Each row was made from one walk, in order. Every step used is in the known rows, and no mark comes twice. Write each row's walk.
(in the rows, 128 means zero)
Known rows:
N > K > T > M: 119 122 137  94 124 109 142 136 123 144 142 116 138 154 133 120 124 137 131 153 107 185 126 119 129 124 129 127
M > N > K > T > Y > F: 122 130 112 113 144  85 129 125 120 139 171 120 154 105 117 137 107 140 108 100 125 160 129 114 143 124  99 131
M > N > Q > T > Y: 136 130 122 114 139  95 133 117 127 138 119  99 159 100 176 111  89 137 120 130 105 119 128 119 122 123 146 132
M > T > K: 123 116 117 104 121 105 138 115 130 136 143 108 110 117 136 132 131 127 103 146 129 128 122 122 132 114 151 128
Y > N > M > T > K: 121 109 123 114 120 121 143 119 129 147 148 105 106 115 134 138 119 139 111 147 118 130 127 119 139 115 137 124
Q > T > M > N > K: 136 112 114 117 128  99 154 124 129 150 115  91 156 133 125 119  82 136 141 117 115 177 135 129 126 122 129 126
Q > T: 122 127 135 123 134 111 129 127 130 133  95 118 134 136 151 131  98 128 142  99 131 128 127 127 114 119 144 132
T > K > N: 134 127 117 123 124 107 139 116 126 124 129  82 119 133 128 130  95 137 100 142 122 122 121 118 116 134 160 129
M > T: 131 123 122 101 128 123 109 121 135 136 137 141 121 123 140 135 145 132 114 137 129 147 127 122 136 116 131 130
M > N > Q > T > K: 130 121 119 126 134  84 162 115 128 139 109  74 140 117 143 108  83 129 126 140 117 111 128 128 116 120 164 126
T > M > N: 141 115 115 103 136 128 133 120 133 140 156 110 156 110 131 112 105 140 118 151 116 171 132 132 131 130 131 123
F > Y > N > Q: 134 136 144 157 125 121 134 126 129 122 141 116 127 139 140 101 110 129 160 179 117 117 157 120 146 141 148 120
T > K: 121 122 123 126 122 111 155 121 124 127 135  95 117 117 127 125 115 125 115 138 128 111 123 127 126 124 148 126
Y > T: 131 135 123 142 139 140 121 127 122 130 125 140 130 134 136 138 111 136 121 112 125 154 136 132 133 123 147 134
T > K > N > Q: 140 131 120 130 120 103 148 116 127 125 122  83 122 144 137 113 105 133 113 183 106 111 126 115 122 135 163 126
K > T > Y: 115 139 137  97 141 107 111 131 120 131 155 127 139 108 162 127 130 138 104 123 113 131 117 114 125 128 135 135
F > Y > N: 128 131 143 152 129 127 122 127 129 120 148 120 125 126 130 116 100 133 153 141 136 128 155 123 143 141 144 122
F > Y > T: 138 142 131 147 137 126 122 125 121 122 125 130 116 131 144 121 106 135 140 118 133 165 149 124 135 130 170 130
M > N > K: 140 118 107 139 127 107 142 125 127 146 127 105 139 119  95 125 112 133 129 114 124 146 135 131 134 132 110 125
Q > N > M > T: 131 110 113  89 124 129 135 120 134 167 130 129 112 115 142 142 127 139 117 144 115 174 116 124 127 119 113 128
F > Y > T > M: 139 133 134 118 132 132 134 125 123 125 141 121 129 139 163 112  99 139 139 148 117 197 148 123 136 127 175 127
K > N: 141 132 121 125 130 125 113 122 130 125 123 111 128 140 127 134 104 139 112 135 123 135 125 119 118 138 143 131
N > Q: 133 132 130 134 122 121 139 127 129 130 119 126 131 140 139 111 133 124 138 165 111 116 133 123 132 129 132 126
K > N > Q: 146 136 124 132 124 118 125 121 130 125 117 109 131 155 138 116 112 134 122 170 107 122 130 115 124 138 145 128
M > N > K > T: 127 126 123 119 140  97 122 132 122 152 136 114 139 122 101 125 124 138 123 108 123 152 127 125 128 131 110 129
F > Y > T > M > N > K: 148 123 110 133 129 109 148 122 123 142 137 100 140 129 124 111  87 143 141 130 115 204 151 126 143 131 148 124
N > M: 129 121 129 120 120 135 141 133 126 143 119 124 114 128 134 131 135 136 134 123 116 136 121 121 127 124 115 126

Write each row's walk:
121 119 119 130 121 112 128 125 125 137 155 122 134 122 137 141 111 136 119 132 114 141 140 117 152 125 118 129 -> M > T > Y > N > K
121 127 143 147 124  87 162 119 125 126 115  74 122 135 159 103  73 126 154 153 123 104 146 120 126 128 182 122 -> F > Y > N > Q > T > K
124 129 119 140 132 121 150 120 118 127 131 105 118 122 134 133 104 131 110 118 125 136 131 131 131 120 164 131 -> Y > T > K
148 120 118 112 132 122 145 119 133 139 145 108 156 121 139  97 113 137 128 189 101 153 137 128 136 130 135 122 -> T > M > N > Q
144 120 117  94 123 128 105 120 134 146 124 124 111 133 142 143 131 148 105 141 115 158 117 108 128 121 130 130 -> K > N > M > T
138 125 116 129 125 126 143 122 119 140 113  91 108 137 137 140  92 149 104 128 109 149 120 114 120 126 157 130 -> Y > T > K > N > M
133 124 108  90 128 112 112 116 129 133 159 127 131 119 156 153 114 149  95 123 118 163 121 100 143 115 120 132 -> K > N > M > T > Y > F
130 134 125 144 130 108 149 118 118 124 131  97 107 123 142 120  98 131 126 129 130 145 142 123 132 126 185 128 -> F > Y > T > K
129 125 148 121 127 111 146 125 131 128 125  99 147 154 180  96  75 134 168 176 109 160 152 119 129 127 169 121 -> F > Y > N > Q > T > M
114 126 128 114 133  99 146 133 121 160 129 113 127 138 110 135 115 131 132 124 118 171 120 130 117 134 117 130 -> Q > N > K > T
124 125 112  97 133 108 116 117 129 124 173 143 139 108 153 145 123 134 105 121 131 152 129 112 150 111 118 132 -> M > T > Y > F
124 134 132 117 130  99 135 123 124 129 112 110 149 122 188 116  99 130 128 129 104 114 126 116 118 120 150 133 -> N > Q > T > Y
117 132 135 119 130 100 128 138 119 143 125 124 124 145 112 131 135 132 132 116 122 149 124 119 127 127 121 131 -> N > K > T
111 132 124 114 135  89 132 131 116 131 161 127 141 125 129 141 116 134 118 105 124 158 126 112 140 120 109 132 -> N > K > T > Y > F
118 138 143 128 138 116 121 128 122 130 163 123 147 122 160 115 116 137 125 170  99 113 137 116 142 134 133 129 -> K > T > Y > N > Q
136 120 118 117 118 118 147 121 123 141 119  81 106 130 132 134 103 145 110 139 111 129 114 112 116 130 144 126 -> T > K > N > M
127 115 130 116 117 110 142 117 129 141 147  98  96 113 143 124 114 139 127 153 126 138 137 112 141 119 155 122 -> F > Y > N > M > T > K
110 129 114 107 136  88 148 125 118 147 164 118 144 117 128 146 100 134 117 111 121 175 124 120 134 126 105 132 -> Q > N > K > T > Y > F
127 126 119  91 129 115 109 118 129 132 157 134 132 103 171 135 136 137  98 137 116 140 122 114 139 116 138 134 -> M > T > Y
125 119 109 134 119 108 168 125 125 157 117 106 126 132 108 136 101 124 139 126 117 162 129 136 122 134 111 126 -> Q > N > K
140 127 129  97 140 113 130 124 130 145 153 113 158 125 143  98 119 141 123 185  99 160 131 123 130 131 136 124 -> K > T > M > N > Q
131 119 123 114 121 106 148 121 124 143  92  73 114 137 148 135  83 145 119 116 113 130 112 111 104 124 156 129 -> Q > T > K > N > M
151 127 118 117 144 127 128 117 128 136 154 112 148 111 145 108  87 145 128 142 120 198 148 128 138 131 161 125 -> F > Y > T > M > N
125 120 112  94 128 114 125 120 128 137 164 140 130 108 155 147 130 141 107 119 122 159 123 107 148 108 107 130 -> N > M > T > Y > F
124 119 136  98 129 118 143 126 131 133 111 109 149 145 168 120  89 133 141 133 116 164 127 127 117 117 155 128 -> Q > T > M
116 135 131 108 131  94 127 133 116 138 145 117 136 120 150 130 131 137 115 114 109 139 120 111 128 127 124 134 -> N > K > T > Y
